Each row comes from the steps of one walk. Every step used is in the known rows, and no mark comes twice. Write the walk behind each row, first mark first.
Known rows:
C R K S U: 2.36,2.83,0.15,0.72,-5.54,-0.44,-3.02,2.50,1.93,3.28,-4.50,-1.73,-1.47,3.30,-0.23,0.01,0.41,-2.86,0.62,3.61,2.57,1.13,-2.09
K S: 1.43,0.32,-8.13,2.05,-0.54,1.43,0.14,1.05,-0.70,1.64,-1.96,-6.04,2.15,0.06,-1.77,0.78,0.32,1.43,-0.76,0.61,0.53,1.50,1.32
U S H R V: -0.91,-2.71,2.59,-1.88,2.58,2.64,0.91,0.27,-0.49,0.73,1.31,2.79,0.45,-2.04,0.17,1.12,-2.61,0.95,-2.34,-2.45,-1.29,-5.58,0.45
G H R U S: 1.41,-0.54,1.56,-1.62,-1.96,1.94,-0.51,0.00,-1.32,-5.28,2.10,5.20,-1.14,-0.72,0.85,-0.97,-0.31,-0.74,2.70,-0.46,0.00,-2.98,0.39
H R: -0.07,-1.79,0.39,-1.69,0.15,2.74,1.77,0.03,-3.51,-0.73,0.41,-0.46,0.24,-0.77,0.63,-0.34,0.20,3.46,0.08,-0.76,0.86,1.20,-0.02
P R: -2.23,0.60,-2.55,-2.64,1.35,-0.15,2.28,-0.38,-0.65,2.31,-3.37,-1.19,-0.71,-0.10,-0.23,0.59,-1.56,1.62,1.08,-0.88,1.87,1.14,0.77
P G V: -1.86,0.59,-3.89,0.80,-2.09,-0.73,1.80,-1.47,-2.16,-2.21,0.74,-6.02,0.48,0.30,-0.13,0.99,1.24,1.02,-1.59,-1.22,1.62,2.39,-3.01
P R U S: 0.69,1.51,-3.15,-0.93,-1.02,0.06,2.25,-0.58,-1.93,-2.79,-0.59,0.50,-0.32,0.91,-0.53,0.81,-1.74,0.05,3.28,-1.33,0.31,-2.01,1.31
S H R: -2.43,-0.77,3.47,-1.06,1.76,1.35,0.71,-0.30,-1.17,1.87,-0.78,2.72,0.75,-1.96,0.10,-0.73,-0.55,2.20,-0.99,0.23,-0.39,-0.57,-1.24
G V: -1.37,-0.38,-2.00,0.67,-1.97,0.95,2.76,0.35,-2.37,-0.54,0.56,-2.65,0.12,-0.38,-0.80,1.52,-1.28,1.44,-2.56,-1.23,0.43,2.95,-1.40
P R V: -0.95,-2.37,0.26,-2.58,2.04,1.14,1.93,0.44,-0.52,3.62,-3.42,-2.83,-1.24,-0.43,0.12,2.14,-2.36,1.00,0.50,-2.61,1.79,0.57,0.31
H R V: 1.31,-4.38,2.61,-1.54,0.77,3.79,1.38,0.74,-3.37,0.24,0.64,-2.33,-0.93,-1.00,1.11,1.14,-0.77,2.74,-0.62,-2.42,0.56,0.67,-0.01
H R U S: 3.10,-0.31,-0.02,-0.20,-1.86,2.87,2.02,-0.42,-4.77,-5.98,3.15,1.20,0.42,0.36,0.47,-0.23,-0.14,2.13,2.20,-1.09,-0.74,-1.78,0.73
Z C: -0.48,0.47,-4.41,1.05,2.37,2.08,0.59,0.10,-0.80,-0.87,3.75,-1.86,1.32,0.79,-0.83,-0.45,1.04,2.31,-1.12,-1.86,-1.56,3.77,1.96
R V: -0.08,-2.75,-2.88,-0.28,2.78,3.44,1.69,0.31,-2.93,0.82,-1.65,-3.73,-0.09,0.62,-0.50,2.04,-2.15,1.22,-1.10,-1.85,0.54,2.59,-0.51
G P R U S H: -4.20,2.27,1.11,-0.99,-1.78,-3.26,-0.03,-2.60,2.97,-1.31,-1.24,4.38,-0.58,-1.05,0.08,0.93,-1.07,-1.07,0.79,-1.38,-0.01,-6.84,-1.58
U S H: -3.90,1.62,-5.11,-0.37,3.58,0.89,1.55,-0.87,-0.72,0.35,-0.99,3.10,2.22,0.13,-1.64,0.54,-3.21,0.06,-2.05,-0.25,-1.10,-2.89,0.29
C R V: -0.47,-1.38,1.48,-1.71,3.17,2.70,0.21,0.63,-0.58,-0.37,-2.19,-2.57,-2.25,0.10,-0.09,0.55,-2.16,0.01,-0.37,-1.58,1.78,2.61,-4.04
K Z C R V: 1.59,-1.97,1.74,-1.44,5.59,0.21,-1.21,0.95,3.67,-1.84,2.25,-5.59,-1.97,0.49,1.54,0.21,2.90,-1.94,-0.68,-4.03,-1.56,5.21,-0.64
C R: -1.64,1.56,-0.61,-1.73,2.42,1.38,0.64,-0.18,-0.72,-1.38,-2.31,-1.03,-1.46,0.50,-0.37,-0.99,-1.35,0.88,0.49,-0.01,1.85,3.15,-3.21
U S H R C: 1.46,-0.25,-2.06,-0.71,0.54,-0.41,-0.24,-1.07,-2.20,-0.62,4.82,2.20,0.96,-1.60,-0.52,-1.03,-0.33,0.74,-1.55,-0.73,-2.07,-5.67,2.35
C R U S: 1.39,2.54,-0.86,-0.23,0.27,1.63,0.73,-0.41,-1.90,-6.62,0.34,1.13,-1.12,1.50,-0.72,-0.77,-1.77,-0.84,2.53,-0.53,0.30,0.03,-3.18
K S U: 2.57,2.01,-7.82,0.32,-3.84,3.51,-1.30,3.02,-1.20,3.84,-4.67,-6.73,1.24,2.91,-1.45,1.28,0.84,0.24,-0.99,0.92,1.35,1.69,-0.07
G P R: -4.84,0.57,-1.75,-2.91,-0.61,-2.05,1.07,-2.12,1.77,1.51,-2.40,-0.80,-1.76,-0.97,1.10,1.14,0.05,1.67,-0.42,-1.75,2.62,-1.98,-0.72

Which walk is each row?
-0.91,1.84,-2.35,1.54,1.06,1.12,0.91,-0.84,-2.10,-2.81,-0.22,3.45,2.11,0.87,-1.83,0.15,-2.34,-1.14,0.72,0.08,-2.05,-1.55,-0.95
R U S H
1.18,3.02,2.26,0.45,4.01,-2.19,-1.95,-0.26,4.46,-5.40,3.48,1.27,-0.03,0.52,0.17,-1.54,2.80,-4.36,1.24,-1.94,-4.16,1.05,-1.15
K Z C R U S H
1.50,-3.18,2.59,0.91,-0.20,1.62,-1.55,1.69,1.84,4.31,-1.28,-3.42,1.19,-3.47,-0.55,0.86,0.00,1.00,-2.07,-0.63,-0.68,-2.80,0.43
K S H R V
3.36,3.31,0.99,2.16,-5.19,-0.51,-4.47,3.01,4.35,2.54,0.35,-1.67,-1.21,3.19,-0.32,-0.86,2.65,-2.49,0.21,2.04,0.33,1.50,0.35
Z C R K S U
3.67,-1.72,-2.42,-0.71,-1.09,0.95,0.24,-0.75,-5.20,-1.25,3.96,-2.43,-0.25,-0.56,0.44,-1.02,1.34,2.57,0.19,-0.71,-0.30,0.70,1.92
H R C
-1.62,1.99,3.03,2.78,-0.99,-3.75,-2.70,0.29,5.00,3.73,-3.49,2.55,-0.02,-0.88,-1.27,-0.94,-0.87,-2.97,-0.23,4.23,0.59,-0.62,-2.10
C R K S H
0.26,-0.44,0.35,1.14,-1.22,0.65,-1.29,1.03,1.43,3.41,-1.05,-1.26,2.21,-3.25,-0.95,-0.64,0.97,1.72,-1.49,1.00,-0.59,-2.25,0.41
K S H R
-1.46,0.42,-1.13,4.09,-1.44,-3.08,-1.28,-0.09,2.25,4.86,-2.83,1.71,2.48,-0.27,-1.59,0.44,-0.90,-1.82,-0.94,4.02,-0.73,-0.68,1.12
R K S H
-0.09,-1.81,4.18,0.25,-1.71,-0.50,1.37,-0.86,-2.97,-0.19,1.23,4.07,-0.42,0.45,1.50,-0.13,-0.28,1.65,0.72,1.72,0.67,0.55,1.51
H R K
-0.71,-0.28,2.80,-0.42,2.64,-3.91,0.25,-1.07,1.79,-1.18,-2.39,0.66,-1.68,2.09,1.97,0.00,1.00,-3.70,1.43,1.73,0.82,4.33,-1.61
C R K Z
0.94,-0.80,-5.03,0.26,4.55,-0.31,0.52,0.09,0.56,-1.72,2.80,-5.03,1.13,1.35,0.93,0.13,3.99,-0.20,-0.66,-2.60,-2.62,5.70,3.03
K Z C
0.53,-0.43,5.51,0.71,-1.27,1.55,-0.01,-0.35,-3.14,-1.59,-0.12,3.14,0.65,-1.28,0.00,-1.20,0.20,0.80,1.80,0.52,-1.10,0.73,-2.63
S H R U
-1.96,0.87,3.53,0.09,0.38,-1.57,0.32,-0.90,-0.14,-0.72,-1.68,3.35,-2.03,1.43,0.30,-0.82,-1.79,-1.13,1.15,2.48,1.87,2.41,-2.35
C R K
3.94,-0.04,1.67,0.79,-7.58,0.87,-1.69,2.42,-1.06,4.07,-1.76,-1.13,0.02,2.30,0.93,0.63,1.71,-0.09,0.31,2.82,1.31,-1.14,1.84
H R K S U
-2.50,-0.76,4.70,0.40,-0.04,-1.74,0.88,-1.30,-0.09,0.57,1.97,8.49,1.01,-0.67,0.47,-0.04,-2.23,-0.51,-0.93,1.67,-1.33,-5.68,1.90
U S H R K
-1.29,-1.55,4.44,-0.98,2.05,-3.96,0.94,-1.53,1.40,-0.13,1.10,5.88,0.89,-0.29,2.31,0.51,0.60,-3.15,-0.75,1.09,-2.21,-3.87,2.84
U S H R K Z
2.51,-1.76,1.20,2.41,-4.45,-1.16,-0.38,0.50,-0.02,1.37,0.83,-0.34,0.56,-0.76,0.53,0.16,1.36,1.16,0.37,2.79,0.40,-1.12,2.75
H R K S
0.50,0.87,-0.60,-1.17,5.00,-1.01,-0.96,0.25,3.51,-2.95,2.17,-3.76,-1.01,0.87,1.40,-1.32,3.94,-1.44,0.09,-2.38,-1.30,5.93,-0.56
K Z C R
-2.06,0.15,0.45,-1.59,2.10,1.40,1.36,-0.46,-0.59,-0.19,1.25,4.44,1.29,-1.72,-0.08,-0.37,-1.76,1.74,-1.68,-0.60,-1.11,-4.98,0.84
U S H R
-0.89,2.56,3.67,4.03,-0.63,-4.21,-4.27,0.79,7.32,2.87,1.52,2.63,0.36,-0.84,-1.35,-1.80,1.37,-2.71,-0.78,2.65,-1.71,-0.18,0.03
Z C R K S H
-0.98,1.38,3.85,1.56,0.76,-1.90,-1.23,-0.42,2.28,-1.59,3.51,3.26,-1.45,1.40,0.21,-1.61,0.68,-0.80,0.57,0.90,-0.23,3.05,0.56
Z C R K
1.56,0.46,-5.31,-1.71,-0.13,-1.74,0.64,-0.86,-2.07,2.03,0.29,-3.45,-0.95,0.11,-0.68,-0.07,-0.12,0.70,1.21,-0.90,0.73,0.66,2.60
P R C
0.33,-1.23,1.00,0.93,-5.17,-4.13,-3.62,-0.93,3.32,0.51,-0.25,0.30,-0.21,-1.11,1.62,-1.05,3.52,-2.34,1.66,3.24,2.62,-3.46,0.91
P G H R K S
